Each row was made from one small tree. Brackets hold a mark, then the marks that hang from it, in alphabetical order. Every link used is in the known rows. Write each row's tree.
Known rows:
[zavo [neme [kava mifef] lege [razonin [tafara kubiru]]]]: [ 13 -12 -20  10 -16  21 -11   1  12  24  34  12 -11 -52  26  14  12   9
  28 -53 -13  22 -59   2  16  -4  13]
[gerevo [kubiru [tafara lafi noliz]] [kuvib [neme razonin zavo]]]: [  5 -32  -5  19 -28  36  43  35  15  11  26  -8  19  16  13  14  28  -3
  57 -51 -32  44 -84 -60  18 -14  21]
[kepu [zivok [zavo [neme kava lege [razonin [tafara kubiru]]]]]]: [  2   0 -12  22 -14  31   7 -14 -10  18  10   6  19 -44  46 -12   9  -4
   8 -47 -16  32 -43  -1   1  -4  11]
[zivok [zavo [neme kava razonin]]]: [ -3  -5 -11  17 -12  22 -12 -13  -5  10  14   5   9 -42  47  -5   7  -3
   2 -42 -16  19 -39  -5  -3  10  17]
[kava mifef [neme razonin zavo]]: [ -3 -11 -22  -1 -18  -1  -2  14  13   7  10   5  -7 -50  35  11  -1   6
  27 -30 -18   5 -47  18   9  -4  34]
[zivok [zavo [neme lege]]]: [  5   4  -9  23  -2  25  -1  -5 -10   7  12   7  16 -35  52 -13   1  -3
  -2 -37  -5  24 -37   2  -3   7  22]
[gerevo [kubiru [tafara noliz]] [kuvib [neme kava lege]]]: [ -2 -32  -1  20 -25  29  32  41  22  12  24  -5  19   8  22  24  28   8
  44 -48 -19  32 -88 -50  20 -15  12]
[zavo [neme kava lege]]: [ 11 -12 -16  14 -11  17  -9   1   1  12  19   8   1 -44  39   7   8   7
  12 -35  -3  15 -48   2   7   9  13]
[tafara kubiru lafi noliz]: [-44  -6 -17  12   3  51  54  47  -3   8  24 -31  26 -42   1 -34  22 -11
  56 -17 -17  40 -66 -35  36 -25  15]
[razonin [neme kava lege zavo]]: [ 19 -34 -20   2 -37  13   7  -6  -1  20  15  29  -9 -50  28  18  14  15
  21 -42 -12  16 -46   1  15   2   6]
[neme kava razonin]: [-14 -18 -15   7 -27  15  -7  -1   5  10  18  -3  -2 -45  26  11  23   9
  20 -33 -25  15 -49  -4  11   9  15]
[kepu [zivok [zavo [neme kava lege [razonin tafara]]]]]: [  0  -1 -12  22 -17  23   2 -22 -10  19   7  10  18 -40  53  -9   9  -3
   2 -46 -14  27 -37   8  -3   3  13]
[kuvib [gerevo kubiru] [neme kava lege [razonin tafara] zavo]]: [ 47 -44 -26  23 -38  34   0   3  12  18  28  24 -16  -4  17  43  35  20
  43 -53 -37  32 -63 -17  11  -1   9]
[zavo [neme [razonin tafara]]]: [  2   1 -10  18  -9  26 -11  -5   6  15  29   3   0 -26  35  -3   5  -2
  19 -42 -27  38 -33   0   1  15  20]
[gerevo [kuvib [neme lege razonin]]]: [ 32 -21  -4  25 -27   9  -2   9   5   5  26   4  11 -14  31  18  17   9
  36 -40 -21  27 -62 -20   4   4  34]
[zavo [neme lege razonin]]: [ 22  -2 -16  21 -13  15 -12  -8  -2   8  28  11  -3 -31  38   5   5   1
  17 -43 -12  24 -50   3   2  12  25]
[kuvib [neme [kava mifef] lege [razonin tafara]]]: [ 11 -30 -19  13 -26   9 -10  -1  19  31  30  14  -4 -46  28  27  22  15
  35 -46 -20  11 -59  10  16  -7  18]
[neme [kava mifef] lege [razonin [tafara kubiru noliz]]]: [-15 -19 -24   3 -28  24   8  15  13  30  34   7 -11 -59   7  15  30  15
  44 -52 -12  20 -74   3  36 -22  10]
[gerevo [kubiru [tafara noliz]] [kuvib [neme lege razonin]]]: [  7 -24  -1  26 -27  29  28  34  19   9  31  -2  16  18  21  22  26   3
  47 -55 -26  41 -90 -48  15 -13  21]
[kepu [zivok zavo]]: [-25   7  -6  23  -8  24  18  -2 -10   3  -6  -9  38 -35  51 -25   6  -6
  -3 -25 -19  26 -30   3  -5   4  23]
[gerevo [kubiru tafara] kuvib]: [-12  -9   9  19 -16  37  31  44  20  -4  14 -20  24  16  27   8  20   4
  25 -40 -27  44 -65 -48   8   0  19]
[kuvib [gerevo kubiru] [neme [kava mifef] lege razonin]]: [ 28 -35 -26  26 -29  21  -3  18  23  10  29  13  -6  -7  22  41  29  20
  46 -43 -33  14 -78 -19   9  -6  19]
[kuvib [gerevo [kubiru [tafara noliz]]] [neme kava zavo]]: [  4 -46 -18  20 -25  40  24  26  14  15  13   3   5   5  21  25  28  10
  38 -37 -44  32 -67 -37  12  -6   7]

Write each row's tree:
[  1 -14 -28  -2 -20   9  15  16  10  23  22  14 -11 -51  24  11  10   7
  47 -42  -5  15 -61  21  26 -23  27]
[kava mifef [neme lege [razonin [tafara lafi noliz]] zavo]]
[ 14 -13 -18   6 -14  10   5  11  -2   4   5   9  -4 -44  41   9   3   6
  18 -25  -3  14 -43  18  10  -2  23]
[kava [neme lege zavo]]
[-17  -3 -16   3 -10   1  -3  21  20   6  15  -4   0 -45  40   7   0   4
  29 -26 -18   6 -51  15   9  -6  35]
[kava mifef [neme razonin]]
[ 17 -28 -27  -1 -41  10  -6 -10   6  29  21  26 -21 -61  17  30  28  23
  26 -58 -11  12 -55  20  22  -5  13]
[neme [kava mifef] lege [razonin tafara] zavo]
[ 13 -32 -20  -4 -31  29  17  11  12  37  27  26 -13 -61  13  16  18  17
  36 -52 -19  31 -49   0  29 -17  -1]
[razonin [neme [kava mifef] lege zavo] [tafara kubiru]]
[ 20 -15 -21   5 -21  17   8   1  -2  17  18  13 -14 -40  33  12  14   5
  35 -40 -10  26 -47  17  16  -8  20]
[kava [neme lege [razonin [tafara lafi]] zavo]]
[ -8  -3 -14  17  -5  39  11  10   2  19  35  -6   5 -31  19 -15  11  -9
  40 -42 -25  45 -50 -17  16  -2  17]
[zavo [neme [razonin [tafara kubiru lafi noliz]]]]
[ 28 -22 -16  35 -13  34  11  27  14   1  23   4  10   9  28  22  22  12
  37 -29 -32  32 -61 -22   3  -1  20]
[kuvib [gerevo kubiru] [neme lege]]
[ 12 -31 -19  -3 -35  17   7  -1  12  38  22  33 -14 -54  23  20  18  20
  29 -52 -16  24 -40  13  22  -7   3]
[razonin [neme [kava mifef] lege zavo] tafara]
[ 31 -19  -5  28 -27  22   9  26  21  -3  29   0  14   5  22  24  23   9
  42 -47 -21  31 -72 -37   5   2  26]
[gerevo kubiru [kuvib [neme lege razonin]]]
[ 14 -14 -26   1 -21  -4  -3  10  10  10  14  16 -12 -53  36  20   2  11
  27 -37  -6   2 -57  25  12  -9  33]
[kava mifef [neme lege razonin zavo]]
[ 23 -26  -5  22 -25  24  12  33  22  -1  22  -3  17  -6  24  27  25  13
  38 -40 -15  23 -71 -39   9  -1  17]
[gerevo kubiru [kuvib [neme kava lege]]]
[ -4   0 -11  23 -11  21   6 -13 -12  10  -1   6  28 -43  56 -15   4  -3
  -3 -36  -8  19 -38   5  -5   4  16]
[kepu [zivok [zavo [neme kava lege]]]]
[ -5 -26 -23  -4 -36  14  -5  -5  13  26  17  13 -13 -58  16  20  24  16
  24 -49 -26  16 -42  11  18   1  13]
[neme [kava mifef] [razonin tafara] zavo]
[ -2  -3 -18   4 -14   4  -4  16  19  18  23   9  -9 -45  38  15   5  10
  32 -38  -9  13 -55  27  15 -14  29]
[kava mifef [neme lege [razonin tafara]]]
[ 19 -31  -7  19 -31  23   7  18   8  18  34   3   5 -26  16  18  27  10
  51 -47 -22  33 -73 -29  21 -11  19]
[gerevo [kuvib [neme kava lege [razonin [tafara kubiru noliz]]]]]
[ -1 -23 -14   1 -23  31  15  18  18  35  32  17  -6 -56  18  11  19  16
  38 -47 -20  32 -53  -3  29 -18   0]
[razonin [neme [kava mifef] lege] [tafara kubiru]]
[  2 -14 -26  -1 -20  13  11  21  11  21  23  13 -14 -55  22  13   7   8
  42 -44  -9  18 -62  18  26 -23  24]
[kava mifef [neme lege [razonin [tafara kubiru noliz]] zavo]]
[  0 -22 -15   6 -30  28  22   4   0  34  26  30  -6 -36  18   2  16   9
  36 -50 -17  45 -39   6  25  -8   5]
[razonin [neme lege zavo] [tafara noliz]]
[-19 -29 -29  -6 -31  32  24  14   8  31  26   2  -7 -65  -3   4  31   8
  52 -48 -22  24 -62 -10  36 -21   8]
[neme [kava mifef] [razonin [tafara kubiru lafi noliz]] zavo]
[  1 -29 -30  -1 -42  12   2  -3   5  33  24  24 -20 -61  10  25  29  19
  36 -59  -9  14 -61  16  30 -13  12]
[neme [kava mifef] lege [razonin [tafara noliz]] zavo]
[ 24 -31 -27   5 -42   9  -6 -16  -8  15  16  21 -18 -55  21  27  26  16
  19 -49 -10  10 -57   8  15   5  13]
[neme kava lege razonin zavo]
[ -4 -27 -24  -5 -33  24   3   5  12  25  20   7 -13 -64   7  16  25  14
  30 -50 -29  22 -49   0  23  -8  11]
[neme [kava mifef] [razonin [tafara kubiru]] zavo]
[ -9 -16 -18   7 -27  37  17   7  -2  19  25   2  -5 -42   5  -4  23   0
  35 -47 -32  47 -45  -7  23  -5  14]
[neme [razonin [tafara kubiru noliz]] zavo]
[ -4 -31 -16  -6 -28  33  18  15  16  33  22  16  -6 -59  12   8  15  12
  35 -46 -30  33 -39  -7  26 -12   0]
[razonin [neme [kava mifef] zavo] [tafara kubiru]]
[-14 -14 -13   9 -18  37  36  16   3  36  34  14   4 -31  16 -11  23   2
  54 -42 -13  46 -50  -5  32 -19   6]
[razonin [neme lege] [tafara lafi noliz]]
[ 11 -33 -23  -4 -32  26  22   3   9  41  24  27 -10 -54  18  13  23  16
  42 -50 -12  25 -47   5  28 -17   3]
[razonin [neme [kava mifef] lege zavo] [tafara lafi]]
[-10  -4  -8  16  -5  26  -4  -4  -5   8   8   1  17 -43  50 -12   5  -3
  -2 -33 -11  19 -33  -5  -3  10  14]
[zivok [zavo [neme kava]]]
